Each row was made from one small tree. The marks that hang from a mark follow it in brackets, in alphabetical order. Every link used is in the known rows. Write each row's tree.
Known rows
sigok[zeti[poneloz[gono]]]: [  3.8   1.3   8.1   0.0   1.2   4.8 -22.4  -4.5 -51.9   5.2 -26.3 -39.6
 -33.1  -4.1   5.8 -30.6  -4.9  54.1 -41.9  21.3   4.1 -35.9]
debozun[sivat tazel[poneloz[gono[sigok] zeti]]]: [-31.3   0.4  23.4 -41.2 -14.7 -23.2  17.0 -33.0  34.0 -13.7  11.5  27.2
  -1.5  30.4 -19.3  37.3  -4.1  -7.1 -20.5  -8.9 -49.0 -47.2]
debozun[sivat tazel]: [-57.6  34.8  13.2  26.3 -69.1  19.2   1.5  51.8  31.7 -15.7 -25.0  30.5
 -34.1   2.5 -42.1  41.0  -2.7 -31.5 -67.0 -22.7 -47.7  -5.1]
poneloz[tazel]: [-23.7   0.5 -27.7  40.3 -10.6  -0.4   1.1  25.1   0.3 -23.9 -20.9 -25.4
   5.0 -22.0  -7.7  -8.8 -14.1 -21.6   4.1  -4.3 -10.4  23.5]
sivat[debozun poneloz[gono[mame] tazel zeti[sigok]]]: [ 71.6 -19.3  11.0 -37.8  30.9  10.7  71.6 -58.0 -19.3  30.1  67.8 -27.9
  32.9  41.1  86.4  -4.4  -8.6 -38.1  31.7  20.3  39.5 -28.6]
gono[mame poneloz sigok]: [ 17.2  61.0 -42.1   1.3   5.2 -10.1   3.6  39.9 -21.1  -8.5  28.8  63.2
 -10.9   2.8  -1.5  -0.9  33.7 -30.3  61.3 -25.7  73.6  86.6]
poneloz[gono[mame[zeti[sigok]]] tazel]: [ 30.9  -3.2 -24.6 -11.1  40.5 -28.1  10.7  18.1  -7.3  35.4   9.0  -9.7
  33.8  -2.2  17.3  -4.5 -24.1 -38.0  55.6  23.1  44.8   0.1]
poneloz[gono[mame] tazel zeti[sigok]]: [ 44.3 -33.6 -21.6 -19.6  52.5 -46.5  34.3 -11.8 -14.6  24.9  31.5 -16.5
  31.6  16.7  29.7 -13.0 -31.2 -52.4  68.4  29.2  43.9   7.4]
debozun[sivat[poneloz] tazel]: [-56.0  44.8  30.8  20.8 -72.9  65.5  21.5  17.0  30.7  -7.4  -4.8  23.5
 -28.4  11.1 -19.5  43.3   4.8 -17.9 -73.2 -29.3 -52.7 -20.3]
debozun[tazel]: [-41.4  30.6  -3.6  38.7 -50.7  18.5  -7.4  47.1   7.8 -18.4 -25.9  11.1
 -59.9 -34.2 -30.6   5.9 -10.7 -20.8 -37.5 -22.5 -21.5  13.4]
mame[gono[poneloz sigok] zeti]: [ 28.6  35.1 -19.2  35.2  28.9  -8.0 -61.5  37.5  29.9  16.8 -19.2  20.0
  35.2 -47.2 -17.1  18.6  29.1  23.9  30.0   4.3  23.7  21.4]
zeti[poneloz[gono tazel] sigok]: [ 27.6 -43.2  15.5 -36.2  30.5 -31.2  31.7  -7.7 -41.5 -10.0  16.5 -12.3
 -10.4  14.3  30.6 -39.7 -25.1  12.6  20.6  16.3  12.5 -17.1]
debozun[sivat tazel[poneloz[gono[mame] zeti]]]: [-39.7  25.4  11.6 -22.4 -20.2 -22.9  10.2 -31.3  31.4  15.8   1.2  11.6
  -3.8  37.8 -19.5  37.8  -3.9  -5.3 -13.5  -5.6 -20.3 -29.4]
debozun[sivat[poneloz]]: [-48.4  32.1  18.1  31.2 -55.3  67.1  12.6  11.7  20.4 -13.2  -4.9   0.8
 -10.7  16.6  -5.5  24.7  35.8  -9.7 -55.4 -18.2 -35.8  -1.1]
zeti[poneloz[tazel] sigok]: [ 24.0 -42.9  13.6 -23.8   5.8 -13.9  16.6   6.7 -31.3 -19.7   7.8  15.2
  -7.8   6.5  10.6 -37.2 -19.0  21.6   9.9  -9.8   9.1  23.7]
poneloz[tazel zeti]: [  1.2 -33.6 -30.9  27.8  15.3 -20.1  -2.6  -0.3  17.8 -13.5 -11.7 -40.4
  31.0 -15.0   4.5  -9.2 -21.8 -17.3  18.7   6.7 -15.4  15.7]
mame[zeti]: [-12.5   8.0 -19.1  36.5 -12.9  17.2 -46.6  47.9  27.1   0.7 -40.6 -14.8
 -10.5 -40.1 -16.7  -1.9  19.0   7.0 -15.8  -5.0  -7.2  15.7]
debozun[tazel[poneloz[zeti[sigok]]]]: [-17.2 -22.5  19.1 -18.4 -22.1 -10.3  -4.8 -15.3  12.7 -16.5  -1.2  33.6
 -35.5 -11.0 -26.2   0.1 -13.7  15.0 -16.6 -28.5 -24.7  19.5]
tazel[poneloz[gono]]: [-48.1  14.0  -5.0   9.0  -4.7  -5.7  -9.2 -23.9 -13.0 -20.0 -16.4 -32.8
 -38.9  -6.8  -4.2 -17.1  23.4  25.2  -4.2   2.2 -10.5  -7.7]
debozun[sivat[poneloz[gono[sigok]]] tazel]: [-33.4  41.5  34.1 -12.7 -43.7  48.0  45.5   0.9  17.4  -7.4  24.6  28.6
 -22.8  22.9   0.1  43.8   2.2 -39.2 -43.5 -12.3 -42.1 -57.5]

Write each row's tree
[ 23.8  35.4 -32.4   1.5   1.5  10.7 -23.0  34.4   8.7  12.3   4.9  43.7
   4.3 -16.5 -14.1   2.8  23.5 -25.2  45.5 -17.4  51.0  43.6] : gono[mame[zeti] sigok]
[ 27.1 -60.7 -10.4  -0.2  21.1 -26.1  11.7   6.5   4.8 -12.5   9.8  -1.8
  26.8  -6.7   6.3 -13.1 -27.3 -28.8  23.8   3.4  -5.0  29.7] : poneloz[tazel zeti[sigok]]
[  7.6 -16.8  -1.1 -32.8  27.8 -29.9   5.5 -45.1 -15.2  12.3  20.9   1.7
 -12.6  19.1   9.6 -18.7  12.7   7.6  42.3   7.3  35.3  18.6] : tazel[poneloz[gono[mame] zeti[sigok]]]
[  7.9  10.8 -31.2  17.4  24.7 -20.1   2.7  -4.3  -4.6  22.6   3.3 -40.6
 -14.8   4.1  19.2 -12.5   8.7 -31.2  39.0  26.7  38.3   0.0] : poneloz[gono[mame] zeti]
[ 13.1 -13.4  -1.9  -6.6  18.7 -12.5  -8.2 -17.0 -49.4   6.1 -20.4 -49.2
   5.9   0.6  12.8 -28.0 -32.4  46.4 -22.0  26.0   0.1 -42.2] : sigok[zeti[poneloz[gono tazel]]]
[  1.5 -31.6  23.1  -8.8 -12.4  30.1  35.0 -16.8  26.7  -2.7  24.3   8.7
  46.1  33.8  13.4  24.2  -3.2 -23.7 -20.0  -7.1 -35.6  -3.0] : debozun[sivat[poneloz[tazel zeti[sigok]]]]
[-24.2   4.3  18.2   9.9 -12.7  36.2  23.1 -20.6  25.9   4.7   9.5 -35.8
   8.1  30.4  21.8  23.0  25.7 -14.5 -34.2  15.9 -36.4 -45.1] : debozun[sivat[poneloz[gono zeti]]]
[-16.0   8.2   1.7 -22.3   6.4  -3.4 -13.5 -35.4 -35.6 -18.1  -1.3  -1.5
 -19.9  -3.5 -10.9 -11.5  11.5  29.6  -7.2   2.3  -2.7 -19.6] : tazel[poneloz[gono[sigok[zeti]]]]
[ 38.9  -2.4  -9.2  28.8  43.4 -26.5 -44.6  38.2  24.3  31.9 -18.8  12.7
  62.5 -40.5 -10.0  13.8  -6.3  19.7  31.0  12.8  23.0  30.1] : mame[gono[poneloz[tazel]] zeti[sigok]]
[  9.3  28.0  -1.1  49.6  -6.1  20.2 -48.6  13.4 -15.7   6.0 -26.9   6.8
  -0.7 -42.3 -36.1   7.1   8.5  14.0 -19.4   8.9   9.2  -0.5] : mame[gono[sigok[zeti]]]
[-36.4  17.3  11.0  13.2 -15.5  34.4  40.1 -12.8  13.6  -2.3   7.8 -33.0
  26.6  28.7  19.8  25.5   4.5 -26.9 -26.4  10.9 -37.0 -44.6] : debozun[sivat[poneloz[gono tazel]]]
[ -0.9   9.4  -2.2 -27.5  17.8 -14.2 -14.5 -17.1  -9.8  22.3   1.9  10.3
 -10.6   2.4  -1.7 -11.1  19.2  18.1  32.1   0.4  37.5  13.8] : tazel[poneloz[gono[mame[zeti[sigok]]]]]
[ 15.5  -9.2  14.3 -24.1  13.2  13.2  53.4 -30.5  11.4  28.1  41.8  -1.9
  49.6  52.6  31.8  24.3  -5.4 -41.5  16.4  14.6   3.6 -21.6] : debozun[sivat[poneloz[gono[mame] tazel zeti[sigok]]]]
[-13.6 -22.8  21.3 -30.6  -0.9 -24.9   8.5 -26.8   2.7  -6.4   6.9   9.8
 -38.2  -3.5  -7.4  -1.7 -18.0   6.3  -7.5  -4.6 -20.9 -17.8] : debozun[tazel[poneloz[gono zeti[sigok]]]]
[ -7.2 -41.5   8.3 -17.1   0.1 -10.6 -15.1 -27.9   2.7 -21.5   1.4  13.8
 -15.7  -3.2 -12.5 -18.8  15.7  27.8   2.8 -17.7  -8.7  39.1] : tazel[poneloz[zeti[sigok]]]
[ 10.4 -13.1 -41.7  19.8  30.6 -38.5  -4.2  15.6  13.6 -14.3  -0.4 -19.7
  39.6  -8.5  13.9  -3.9  -8.5  -5.0  34.4   0.7   5.7  45.1] : gono[poneloz[tazel zeti]]
[ 30.4 -32.2  17.8 -21.1   3.8   4.0 -30.3  28.7  -1.5   4.8 -14.9  20.0
 -17.6 -14.3  -0.3 -27.4  10.3  46.2  -8.3  -8.6   8.8  16.0] : mame[zeti[poneloz sigok]]
[ 29.9 -14.0  -3.2 -21.7   5.9   0.9  -7.4  -7.9 -41.7 -19.6   2.0  16.1
  12.2  -3.5  -4.3 -22.1 -21.5  31.6  -3.5  -7.7   5.5  -2.6] : gono[sigok[zeti[poneloz[tazel]]]]
[ 22.7  -1.6   3.8 -16.0  -9.5  15.8 -19.9   3.2 -43.1 -20.1  -3.2  24.3
 -23.0  -5.9 -11.6 -24.4   4.1  38.9 -22.5 -11.8  10.2   4.1] : gono[sigok[zeti[poneloz]]]
[ 13.2  12.3   6.2  43.5  10.9   5.5 -72.4   6.7  24.7  28.9 -52.2 -34.0
   7.9 -42.3 -12.9  -9.6  17.2  77.4  -7.9  14.3   3.5 -20.0] : mame[gono zeti[poneloz]]
